Each row was made from one walk, in order. Every step used is in the known rows, and no mark comes twice. Write each row's walk.
(in the rows, 100 means zero)
Known rows
c > y > h > w > j > l > a: 66,103,101,94,107,105,111,117,124,107,78,101,122,82,97,102,102,98,85,81,75,103,110,110,92,115,98,97,132,83,84,115,106,100,80,77,110
h > e > u > v > g > y: 131,107,96,109,98,125,120,125,74,119,116,99,117,93,101,93,96,71,96,98,123,91,95,106,94,72,110,119,95,98,111,105,104,80,125,62,109
x > h > v > u > e: 140,107,86,97,98,117,114,110,82,115,101,108,93,122,106,96,100,78,92,120,90,70,109,100,110,96,110,94,74,94,117,114,94,71,98,159,96
e > u > v: 115,103,101,107,102,98,124,111,82,93,104,99,105,91,99,102,99,129,115,94,126,99,103,108,100,85,98,92,84,95,107,103,88,107,118,109,92
a > l > j: 46,88,105,105,100,91,84,107,113,102,99,103,81,89,93,100,100,147,111,95,89,122,113,101,103,99,97,102,98,129,99,109,103,116,105,126,78
z > h > w: 87,95,98,106,107,128,97,109,99,91,93,98,75,98,111,98,100,56,90,93,90,115,104,105,84,101,96,87,97,109,103,92,116,108,103,58,98
j > l: 100,101,98,101,90,75,90,101,107,107,103,97,85,92,95,94,98,152,95,99,106,98,110,104,97,95,102,95,80,100,101,98,104,116,119,123,107
x > h > w > j > l > a: 71,100,90,86,94,72,94,124,109,99,106,99,98,114,106,89,95,92,95,92,65,111,107,107,92,117,108,84,96,100,101,136,90,123,81,113,107
u > v: 117,107,99,111,106,94,118,98,88,93,109,94,101,116,99,108,109,132,104,96,129,97,114,109,104,94,99,103,70,103,105,103,92,101,97,134,90
x > h > v > g > y: 152,97,87,102,106,114,96,101,75,123,102,110,96,133,110,83,108,47,97,111,142,63,110,92,100,81,118,91,67,110,129,108,98,78,103,90,99
w > j > l > a > h: 78,103,98,86,89,52,77,103,126,81,109,96,105,107,96,93,82,150,117,95,87,114,117,98,98,112,86,96,90,86,92,100,82,108,80,152,97
z > h > x: 123,99,104,108,111,98,81,92,92,85,89,102,84,101,106,110,96,105,104,99,129,101,114,104,91,93,93,82,101,107,102,66,101,110,108,87,100
w > j > l > a > c > y > h > x: 74,97,107,88,106,59,93,103,107,95,88,101,119,93,92,105,101,135,101,86,91,107,108,102,105,118,99,95,123,81,73,89,88,115,63,117,114
w > j > l: 79,100,106,94,90,56,92,113,119,99,116,97,91,97,96,94,87,138,100,100,88,117,117,104,98,103,113,102,71,96,97,98,92,121,89,159,101
u > v > g > y > h: 116,105,104,109,109,119,112,96,81,108,98,98,111,119,107,103,115,70,95,99,162,89,113,96,101,92,112,116,84,99,121,95,94,75,100,79,92
c > y > h > e > u: 119,108,100,100,106,138,120,117,101,118,78,102,111,65,99,107,96,86,99,99,95,71,97,107,95,90,97,115,148,84,83,92,118,85,139,37,107
w > j: 94,104,108,96,103,80,105,107,114,95,112,100,94,104,100,104,92,117,104,108,100,116,110,101,99,95,110,103,79,108,95,95,89,119,80,155,91
w > j > l > a: 76,103,102,88,90,54,88,105,123,92,116,97,106,98,94,97,86,154,107,94,92,112,110,104,97,102,97,102,88,95,98,106,80,118,77,153,106
h > e > u > v > g: 129,107,99,115,96,112,111,117,74,97,116,97,111,94,101,102,96,67,109,101,112,90,98,110,97,79,105,116,91,92,105,88,95,82,135,61,110
u > e > h > v > g: 144,102,112,120,92,116,87,67,84,99,99,105,106,100,108,105,103,57,104,110,109,64,107,102,106,92,101,118,87,101,119,81,115,71,122,98,104
g > v > u > e > h > a > l > j: 93,98,97,112,91,102,89,80,110,108,91,104,102,91,93,104,90,104,90,114,65,98,95,93,112,110,113,113,106,105,112,109,118,71,97,123,92
u > v > g > y: 120,105,99,110,106,109,109,100,79,117,109,98,115,122,104,97,114,93,87,99,158,101,112,100,101,80,117,105,68,106,129,106,93,85,96,105,94
w > j > l > a > c: 58,96,103,86,92,49,91,99,109,92,119,97,99,104,93,94,92,153,106,93,78,118,102,99,103,112,101,102,87,91,86,103,83,125,63,146,107
x > h > e: 125,108,86,95,97,105,101,108,93,111,108,96,79,114,107,99,94,86,98,112,88,75,102,106,99,96,106,111,107,104,98,112,104,99,130,95,106
g > y > h: 112,107,101,90,111,131,113,107,110,127,84,103,92,98,104,101,104,103,91,107,139,89,99,90,94,94,101,110,115,110,101,102,113,102,107,91,92
j > l > a > c: 76,95,94,90,93,65,84,90,99,99,106,96,96,100,90,91,103,162,102,93,95,102,92,99,102,106,88,96,97,91,91,104,93,124,95,115,114
l > j: 86,102,104,99,101,91,82,98,105,92,102,100,87,95,93,108,92,132,95,111,98,115,112,104,95,103,102,107,97,123,98,97,98,109,108,85,79
c > a > l > j: 47,87,105,97,99,79,92,97,115,103,102,107,103,100,95,102,116,118,111,85,101,133,108,98,106,89,96,89,122,131,99,127,112,130,96,110,85
v > g > y > h > e: 123,106,102,102,104,138,94,107,95,127,96,102,103,101,106,98,103,40,88,113,136,84,97,91,92,84,112,129,113,105,108,89,113,75,122,37,107
h > e > u: 125,107,97,102,96,115,109,122,93,109,109,100,97,76,98,101,86,91,107,106,86,90,88,107,91,80,97,111,109,99,88,93,107,105,142,71,111
z > h > a > l > j > w: 37,79,110,103,98,93,88,85,117,80,101,98,72,89,100,93,101,88,109,85,72,140,91,97,94,123,86,102,122,125,95,87,106,103,98,57,85
c > y > h > a > l: 84,92,100,103,113,125,121,93,121,116,64,105,112,80,95,109,118,94,100,88,96,87,91,95,108,101,89,102,144,107,89,96,123,93,108,90,99
x > h > w > j > l > a > c: 50,90,91,82,95,70,98,116,96,98,110,99,94,119,104,85,103,89,95,91,52,118,100,101,98,127,113,84,96,94,88,130,92,131,65,109,109
h > a > l: 80,88,98,105,106,100,109,94,120,108,91,105,96,94,92,101,114,105,108,93,91,108,80,92,107,91,87,97,108,126,96,98,113,114,105,139,98
v > h > e: 134,105,104,98,94,131,93,110,95,100,120,92,73,107,104,102,98,81,103,110,99,93,88,101,99,90,96,119,109,108,96,94,95,94,112,105,102
e > h: 118,100,112,106,100,108,87,71,102,93,96,100,90,88,108,105,91,123,107,109,124,80,102,98,99,91,103,93,97,102,115,92,107,106,127,59,97
h > v: 150,101,95,113,113,108,109,99,91,101,103,105,88,113,96,99,102,89,113,105,121,76,107,103,100,83,92,92,61,107,101,85,97,93,100,128,97
j > l > a > h: 96,104,90,92,89,71,69,91,116,89,95,94,104,105,95,93,92,161,112,94,106,93,109,97,96,107,73,90,100,88,97,100,92,103,111,115,104
g > v > h: 151,103,97,108,98,97,88,93,95,97,109,92,65,123,99,99,100,105,101,114,121,84,103,95,103,94,110,103,78,99,109,94,89,97,96,138,96
z > h > w > j: 70,95,104,101,106,113,100,117,108,84,103,99,81,100,111,98,90,50,94,94,70,128,110,105,85,106,105,90,90,104,97,94,105,113,80,89,94

Write each row's walk
95,103,101,91,97,42,71,106,117,78,102,98,115,108,94,101,86,151,118,93,100,119,117,100,96,109,88,86,93,92,84,86,78,113,74,153,105	w > j > l > a > h > x
131,103,105,95,90,132,99,122,91,99,119,96,79,87,104,96,90,84,112,107,100,94,80,100,97,84,95,110,115,101,96,92,91,97,128,83,104	v > h > e > u
123,106,105,111,102,124,109,108,79,87,100,96,103,90,105,108,97,33,119,99,117,77,99,104,98,98,97,127,114,84,96,76,95,73,137,38,105	y > h > e > u > v > g
53,90,109,96,99,93,96,93,105,100,95,100,121,81,102,92,96,105,87,83,64,111,97,104,98,115,110,82,113,86,93,120,111,116,74,43,114	e > h > w > j > l > a > c > y
93,93,94,99,112,110,123,80,96,114,85,103,114,98,88,102,122,96,81,98,84,103,73,94,109,100,101,96,119,107,82,91,123,109,88,83,103	h > a > c > y
114,106,103,98,92,130,108,82,106,108,91,106,121,83,103,112,96,92,77,119,89,95,78,94,108,99,105,105,112,95,116,97,114,77,108,107,101	v > u > e > h > a
96,104,94,94,92,72,82,95,113,101,105,96,103,93,93,97,95,165,101,93,108,94,103,105,95,96,84,93,97,96,104,107,92,113,107,122,114	j > l > a
107,95,103,100,103,110,119,84,75,83,114,90,89,129,98,103,123,85,105,93,112,110,77,92,118,113,96,106,91,103,93,91,87,98,73,124,92	u > v > h > a > c
128,108,107,104,97,117,95,95,92,107,88,106,120,85,105,116,93,119,83,121,109,97,99,101,105,93,112,93,106,92,114,92,103,90,107,121,102	v > u > e > h > x
71,96,115,100,100,73,86,98,107,88,113,95,78,98,95,102,99,127,92,106,93,139,104,106,88,119,107,109,99,120,91,100,87,116,99,63,79	l > j > w
126,105,91,103,92,103,105,112,67,98,117,97,102,109,111,96,95,58,108,104,110,74,103,106,102,89,112,109,94,94,115,109,91,84,136,59,107	x > h > e > u > v > g
121,101,89,91,102,97,104,88,102,102,93,102,96,116,103,102,108,84,99,107,98,86,87,94,104,104,102,93,107,116,105,108,106,107,112,100,97	x > h > a
113,105,97,108,95,122,110,109,82,83,113,94,85,87,109,99,84,82,116,91,93,88,105,111,92,92,88,108,106,89,101,87,102,83,129,57,105	z > h > e > u > v
43,93,105,88,106,88,102,113,108,87,94,97,94,99,98,98,103,69,103,87,65,121,95,98,95,135,96,103,112,88,69,99,100,120,69,83,107	y > h > w > j > l > a > c
129,102,104,103,103,113,119,88,88,82,114,93,96,124,100,107,116,89,105,92,122,102,86,98,111,103,92,103,90,109,106,95,83,88,84,133,90	u > v > h > a
86,97,96,92,104,93,109,124,102,102,102,102,88,117,110,95,100,59,88,104,70,115,108,104,94,109,121,86,86,111,99,125,97,124,83,117,93	x > h > w > j
100,89,109,101,104,105,103,54,94,91,92,102,100,94,100,102,104,88,104,103,99,94,70,86,108,107,100,94,111,107,96,83,119,112,108,44,101	e > h > a > c
64,86,118,106,98,92,110,94,97,76,121,89,79,117,97,97,119,104,114,78,95,140,88,100,109,125,94,109,99,122,98,107,77,93,74,113,76	u > v > h > a > l > j > w
73,96,111,98,96,87,87,97,118,88,104,99,110,85,105,96,84,100,101,87,81,111,102,106,90,110,102,86,100,95,105,115,101,117,91,64,111	e > h > w > j > l > a
132,109,95,104,109,147,126,108,96,121,73,108,121,90,98,109,107,80,85,109,95,66,109,103,110,99,99,110,112,77,99,94,110,55,97,122,98	c > y > h > v > u > e
142,100,114,111,109,94,83,78,94,89,87,104,106,89,105,115,95,122,109,106,141,85,104,101,97,89,104,81,103,107,108,80,104,115,119,61,104	e > h > x
69,106,104,93,84,105,97,111,116,104,105,102,128,79,104,102,83,109,75,106,53,118,96,105,98,111,109,97,104,78,112,123,99,91,79,123,110	v > u > e > h > w > j > l > a
84,101,89,97,94,86,76,107,115,90,92,96,106,103,96,91,98,125,101,87,87,108,104,101,89,112,76,82,100,91,91,111,101,107,103,93,109	j > l > a > h > w
71,97,95,89,99,85,94,88,102,104,85,98,106,89,92,97,108,151,97,88,99,85,99,99,105,115,87,100,128,77,82,101,100,106,96,72,114	j > l > a > c > y > h
125,102,91,108,96,105,107,70,88,109,94,102,102,105,95,104,99,81,81,124,76,90,78,88,114,110,120,112,95,84,103,96,117,80,89,115,106	g > v > u > e > h > a > c
46,92,100,92,100,72,101,120,106,98,110,98,99,102,94,91,102,97,90,86,56,139,95,105,93,117,104,89,90,97,78,115,98,134,59,117,112	h > w > j > l > a > c
134,106,82,95,108,117,90,95,100,85,94,106,120,121,96,97,89,100,120,109,115,82,102,89,102,93,70,80,80,82,107,94,77,64,80,123,92	l > a > h > v > u
140,98,105,115,114,117,91,88,86,89,89,107,92,112,103,104,106,23,124,110,142,64,110,92,101,96,95,108,81,99,106,63,93,73,113,71,97	y > h > v > g
135,115,86,110,95,103,105,103,97,120,98,99,96,110,94,106,95,114,77,128,90,89,104,101,105,93,120,112,77,87,109,106,103,79,97,170,101	g > v > u > e
109,101,95,93,100,90,95,86,110,91,93,102,112,121,102,103,114,94,112,99,126,113,107,90,102,89,85,83,115,107,95,107,110,115,105,101,90	c > a > h
111,109,104,99,90,128,100,91,100,110,96,104,111,83,107,108,92,120,82,124,98,94,97,98,107,93,110,104,102,89,121,104,106,82,112,119,97	v > u > e > h
106,96,93,98,119,117,115,83,88,101,82,104,112,107,93,102,114,99,111,94,103,66,94,97,109,107,78,99,120,84,82,93,95,85,76,78,105	l > a > c > y > h > v
81,96,103,103,91,129,109,87,112,116,89,108,114,78,102,104,99,108,90,110,77,102,80,91,114,98,102,104,115,100,117,106,117,85,105,134,100	v > u > e > h > a > l
70,96,97,91,95,70,96,113,119,91,100,101,115,116,101,93,109,63,100,82,85,142,113,97,94,104,98,73,103,102,84,119,116,130,80,106,99	c > a > h > w > j > l
47,82,111,105,101,79,98,93,122,95,101,101,87,92,89,98,111,104,105,89,73,143,81,96,99,118,93,106,116,133,86,102,104,116,93,93,84	h > a > l > j > w
115,101,102,108,101,112,116,115,74,113,106,103,123,95,104,92,105,97,96,98,153,101,101,99,98,73,113,97,79,98,129,103,91,93,114,75,94	e > u > v > g > y
122,113,99,97,107,140,133,126,90,124,97,98,103,88,103,98,96,87,100,95,127,83,95,101,94,91,97,123,121,95,92,106,111,83,119,66,100	g > y > h > e > u > v
